What can hang from each mark
gakopaz: lito
navove: bosef tuvi
lito: narov zusel
zito: narov
desef: narov zusel
zusel: bosef desef vedar zito
narov: bosef desef lito vedar
tuvi: gakopaz navove
bosef: narov

In the rows, zero is written as 128.
Known rows, with every way that one mark hangs from another
[desef [narov bosef [lito [zusel zito]]]]: [151 145 144 119 145 126 125  80 127  55 175 144 107 145 183 133 102  19
 108  52 132 177 141 145 135 149 108 120 131 134]
[tuvi gakopaz [navove bosef]]: [ 90 183 125 129 120 117 139 126 151  94 149 122 142 131 111 120 166 101
 122 130 131  95 112 138 135 140 131  84 143 132]
[zito narov]: [122 130 122 128 133 124 140  94 118 119 132 127 126 126 127 139 147 130
 136 127 126 131 142 125 120 133 117 141 130 132]
[gakopaz lito]: [125 114 127 127 138 124 130 146 139 140 145 132 120 128 130 132 142 141
 123 148 131 139 129 133 130 127 147 119 107 122]
[zito [narov desef vedar]]: [147 149 131 126 131 127 115  81 118 169 143  97  97 122 131 132 133 110
 124 106 126 159 122 109 112 122 133 150 136 103]
[tuvi navove]: [124 146 136 130 115 128 134 135 138 139 138 125 138 132 120 134 143 110
 131 119 130 103 130 138 130 124 121 105 128 113]
[lito [zusel zito]]: [127 106 133 125 142 126 123 102 121  95 160 135 113 141 154 138 123 100
 128 111 134 144 137 140 122 130 105 107 117 131]
[gakopaz [lito [zusel bosef vedar]]]: [140  68 136 127 116 112 136 130 159 121 185 148 111 132 133 132 104  87
 145 122 132 160 109 151 132 129  74 104  91 121]
[lito [narov [desef zusel]]]: [158 146 126 128 132 123 110 112  93 240 155 106 132 119 147 128 126 124
 136  91 123 140 148 131 121 107 112 160 159  98]
[zito [narov bosef [desef zusel] vedar]]: [168 180 124 130 149 123 116  70 107 153 149  98 103 100 130 123  99  89
 121  62 120 183 134 120 107 121 137 149 142 103]
[narov desef vedar]: [159 147 139 126 125 131 106 111 130 170 140  99  96 122 135 120 123 107
 117 102 127 162 109 111 121 115 140 137 131 101]
[bosef [narov desef lito vedar]]: [162 141 144 122 127 122 112 101 146 198 165  99  90 144 167 119 133  91
 122  68 122 162 100 101 131 136 143 148 128 107]
[desef narov]: [133 155 131 125 115 126 127 120 119 130 147 132 145 131 137 131 148 103
 119 130 136 133 136 111 132 126 121 140 151 110]
[narov desef]: [157 133 134 128 132 138 112 126 123 137 136 113 114 118 134 126 134 123
 118 114 126 140 123 123 123 112 130 151 142 119]
[navove tuvi]: [131 147 124 128 127 129 138 131 127 133 127 130 103 139 133 134 112 133
 124 141 133 133 134 126 136 118 103 155 143 118]
[bosef [narov [desef zusel] lito vedar]]: [169 169 135 125 128 117 117 104 124 240 175  97 101 135 165 118 114  95
 132  50 122 164 113  98 129 127 141 163 145 100]
[zito [narov lito]]: [123 138 127 125 133 132 147  88 120 118 138 126 111 137 144 136 130 104
 137  99 121 135 136 125 133 145 123 155 128 139]
[lito [narov vedar] [zusel desef zito]]: [139  97 146 124 143 111  97  73 145 228 177 114 100 141 170 133 119 110
 159  81 131 175 149 152 117 129  76  91 105  99]
[desef zusel]: [139 155 122 131 132 122 134 131 105 166 139 127 137 120 127 127 104 132
 137 107 129 132 138 127 129 119 123 146 141 116]
[tuvi [gakopaz [lito zusel]]]: [108 115 127 121 136 121 119 143 134 134 178 127 118 145 128 136 145 128
 136 148 131 123 125 143 141 148 113 111 115 129]
[tuvi [gakopaz [lito narov zusel]]]: [100  97 128 118 135 115 112 126 125 197 183 121 132 155 143 139 159 133
 149 138 125 118 141 153 139 154  98 116 113 116]
[gakopaz [lito narov]]: [117  95 128 126 133 114 120 127 131 198 152 127 129 138 145 132 156 141
 131 145 126 136 145 142 130 133 133 122 108 114]
[zusel vedar]: [133 112 133 130 110 118 132 117 140 160 128 126 116 132 129 130 109 126
 147 100 129 133 108 122 132 127 109 151 112 114]
[bosef [narov desef]]: [157 125 132 126 134 122 112 124 137 153 156 113 121 132 147 127 173 128
 127 102 126 135 119 112 118 124 118 130 142 120]
[desef [zusel bosef vedar [zito narov]]]: [131 137 123 139 130  98 167  68 121 111 151 143 123 130 152 148  83  84
 140  86 131 149 141 137 112 117  58 147 115 132]
[lito [narov bosef desef vedar] zusel]: [167 108 140 119 138 127  80  84 126 192 168  99 100 127 147 117 123  70
 129  65 121 189 126 145 114 131 106 108 125  92]
[zito [narov [lito [zusel vedar]]]]: [131 101 133 122 114 126 136  68 125 144 168 126  95 143 145 140 107  81
 164  60 124 156 119 132 140 149  81 169 117 118]
[gakopaz [lito [narov desef] [zusel vedar]]]: [155  66 140 122 117 117  95 113 128 242 193 112 100 139 153 134 144 123
 154  89 129 166 122 145 129 121  84 148 109  86]
[tuvi [gakopaz [lito narov]] [navove bosef]]: [ 76 152 124 126 128 105 133 127 153 175 170 122 145 142 124 125 194 111
 130 147 130 101 133 154 137 145 131  72 123 114]
[lito narov [zusel bosef vedar]]: [134  63 137 126 104 107 122  95 138 166 175 139 131 144 144 131 107  81
 161  93 125 151 122 154 127 133  39 112 111 113]

Rows
[143 147 139 123 136 128 123  96 152 118 130 118  92 130 149 112  83  64
 113  66 120 176 113 133 136 153 155 122 105 126] : [narov bosef lito vedar]
[148 172 134 127  97 115 145 102 109 197 163 129 130 133 155 132  87  78
 141  55 134 154 122 109 149 131 104 191 151  94] : [desef [narov lito] [zusel vedar]]
[164 166 153 126 147 124 127  93 157  93 152 140 102 125 182 133 103  52
 117  49 128 183 148 149 131 139 112 135 125 133] : [zusel [desef [narov bosef lito]] zito]
[113 103 134 125 127 107 115 109 140 244 155 111 114 142 145 126 139 134
 128 139 128 152 132 131 127 134 144 111  99  96] : [gakopaz [lito [narov vedar]]]
[156 180 127 128 134 119 127 111 109 122 152 133 150 113 133 124 108  76
 114  85 132 160 146 128 124 122 123 136 155 111] : [desef [narov bosef] zusel]
[167 102 139 132 111 108 128 119 162 142 164 127 118 132 148 128 137  95
 135  84 125 149  97 121 117 118  68 137 120 120] : [zusel [bosef [narov desef]] vedar]
[157 113 153 127 117 113 114  84 143 158 184 136 107 133 163 142 117  90
 157  66 141 174 132 137 127 120  50 128 121  99] : [lito [zusel [desef narov] vedar zito]]
[146 191 135 130 141 105 127  73 116 131 152 124 124 125 162 127  86  58
 101  68 138 184 141 119 114 126 138 120 132  99] : [desef [narov bosef vedar] [zusel zito]]
[143 148 131 127 133 114 109  84 152 155 168 103 105 119 140 102 169 108
 112 102 129 169  99  98 111 124 147 101 139 107] : [navove [bosef [narov desef vedar]]]
[138  84 133 126 138 123 133 145 147  87 187 151 122 134 131 130 121  90
 124 147 130 151 129 154 128 130  94  84 109 135] : [gakopaz [lito [zusel bosef]]]
[129 136 138 123 121 112 129  97 151 182 157 112 106 153 159 121 130 100
 135  85 126 152 107 105 135 153 146 126 115 115] : [bosef [narov lito vedar]]
[165 150 132 125 150 141 125  84 128  94 138 117  92 119 150 129 119  64
 117  53 116 167 131 140 124 138 133 163 131 139] : [zito [narov bosef desef lito]]
[134  87 143 123 123 107 133  77 149 145 184 131  93 167 186 137 127  82
 154  42 131 154 112 128 138 151  83 134 101 124] : [bosef [narov [lito [zusel vedar zito]]]]
[152 132 147 125 138 124 110 101 131 120 186 138 119 130 161 141 132  86
 140  88 140 165 150 140 121 121  70 119 136 109] : [lito [zusel [desef narov] zito]]
[146 161 140 126 144 127 130  51 123 150 146 103  71 139 179 138 114  72
 115  63 123 171 131 111 120 132 139 164 121 123] : [zusel [zito [narov desef lito vedar]]]
[ 99 187 114 127 134 117 140 119 140  91 138 127 111 138 123 121 132 115
 120 152 131 116 121 130 141 135 111 136 157 132] : [navove bosef [tuvi gakopaz]]
[157 157 151 129 134 118 145 107 159  75 167 154 116 135 185 137 101  46
 119  84 129 165 144 145 133 125  76 127 129 142] : [zusel bosef [desef [narov lito]] zito]
[148  89 137 124 145 129 107 147 152 162 182 134 103 116 130 131 130 136
 156 126 130 160 139 156 131 125  95 107 109 117] : [gakopaz [lito [zusel desef]]]
[136 131 141 125 119 109 142 102 168 135 165 129 114 154 162 118 119  68
 124  94 122 155 108 120 132 148 116 106 109 130] : [zusel [bosef [narov lito vedar]]]
[168 111 140 117 133 133 109 113 130 152 189 116 102 147 164 127 152  90
 133  63 121 152 114 121 133 138 106 144 138 122] : [bosef [narov desef [lito zusel]]]
[166 161 122 133 138 124 141 105 105 116 160 128 132 107 135 135 113  89
 126  99 120 148 145 131 109 106  89 160 156 125] : [zito [narov [desef [zusel bosef]]]]
[136 136 133 133 154 120 137  82 138 126 139 128 109 121 154 147 131 126
 147 103 129 148 158 143 112 124  91 129 113 137] : [zusel desef [zito narov]]
[147 109 137 124 129 117 101 116 133 252 164  98 101 134 151 127 148 125
 126 124 126 167 128 124 122 121 144 125 113  83] : [gakopaz [lito [narov desef vedar]]]
[156 182 127 134 131 114 127 113 133 168 186 112 140 111 126 113 182 100
 126  76 131 129 122 118 116 111 125 106 161 101] : [tuvi [navove [bosef [narov [desef zusel]]]]]
[169 148 140 126 139 131 100 108 142 138 129 102  93 112 133 114 107  84
 108  81 124 184 110 123 116 125 149 124 119 110] : [narov bosef desef vedar]
[129 124 142 120 135 126 125  76 130 133 168 120  84 153 176 128  89  63
 125  68 132 169 122 129 134 144 126 121 105 122] : [narov [lito [zusel zito]] vedar]
[160 104 144 135 124 101 132  95 162 116 163 133 106 144 175 137 134  83
 129  74 128 153 104 123 111 117  64 133 108 129] : [zusel [bosef [narov desef]] vedar zito]
[168  87 152 126 114 122 130 116 173 131 182 145  95 130 152 126  67  64
 170  57 123 173 112 161 141 131  44 133 101 128] : [narov [lito [zusel bosef desef vedar]]]
[110 142 131 130 141 114 141  55 123 136 138 114 101 139 154 141 125 106
 122 112 131 155 140 114 110 133 123 126 107 122] : [zusel [zito [narov vedar]]]
[141 131 130 140 125  98 155 101 134 119 150 145 126 129 156 137  64  89
 134  85 132 148 126 142 120 110  69 141 112 129] : [desef [zusel bosef vedar zito]]
[137 179 126 132 134 112 139 101  96 138 157 135 146 130 161 139 118  94
 115  97 141 139 154 117 124 115 113 143 155 109] : [desef narov [zusel zito]]
[139 146 126 137 144 111 151 114 119  85 148 147 133 127 156 134  85  86
 116 111 130 138 145 141 116 116  96 118 128 145] : [desef [zusel bosef zito]]
[147 137 134 132 168 120 129  76 153  83 132 132 101 112 154 140 120 105
 136  80 124 170 158 159 107 132  93 124 103 147] : [zusel desef [zito [narov bosef]]]
[127 139 136 131 146 113 130  68 145 156 142 112  91 122 152 138 118 117
 145  99 129 167 145 130 108 128 108 122 102 120] : [zusel desef [zito [narov vedar]]]
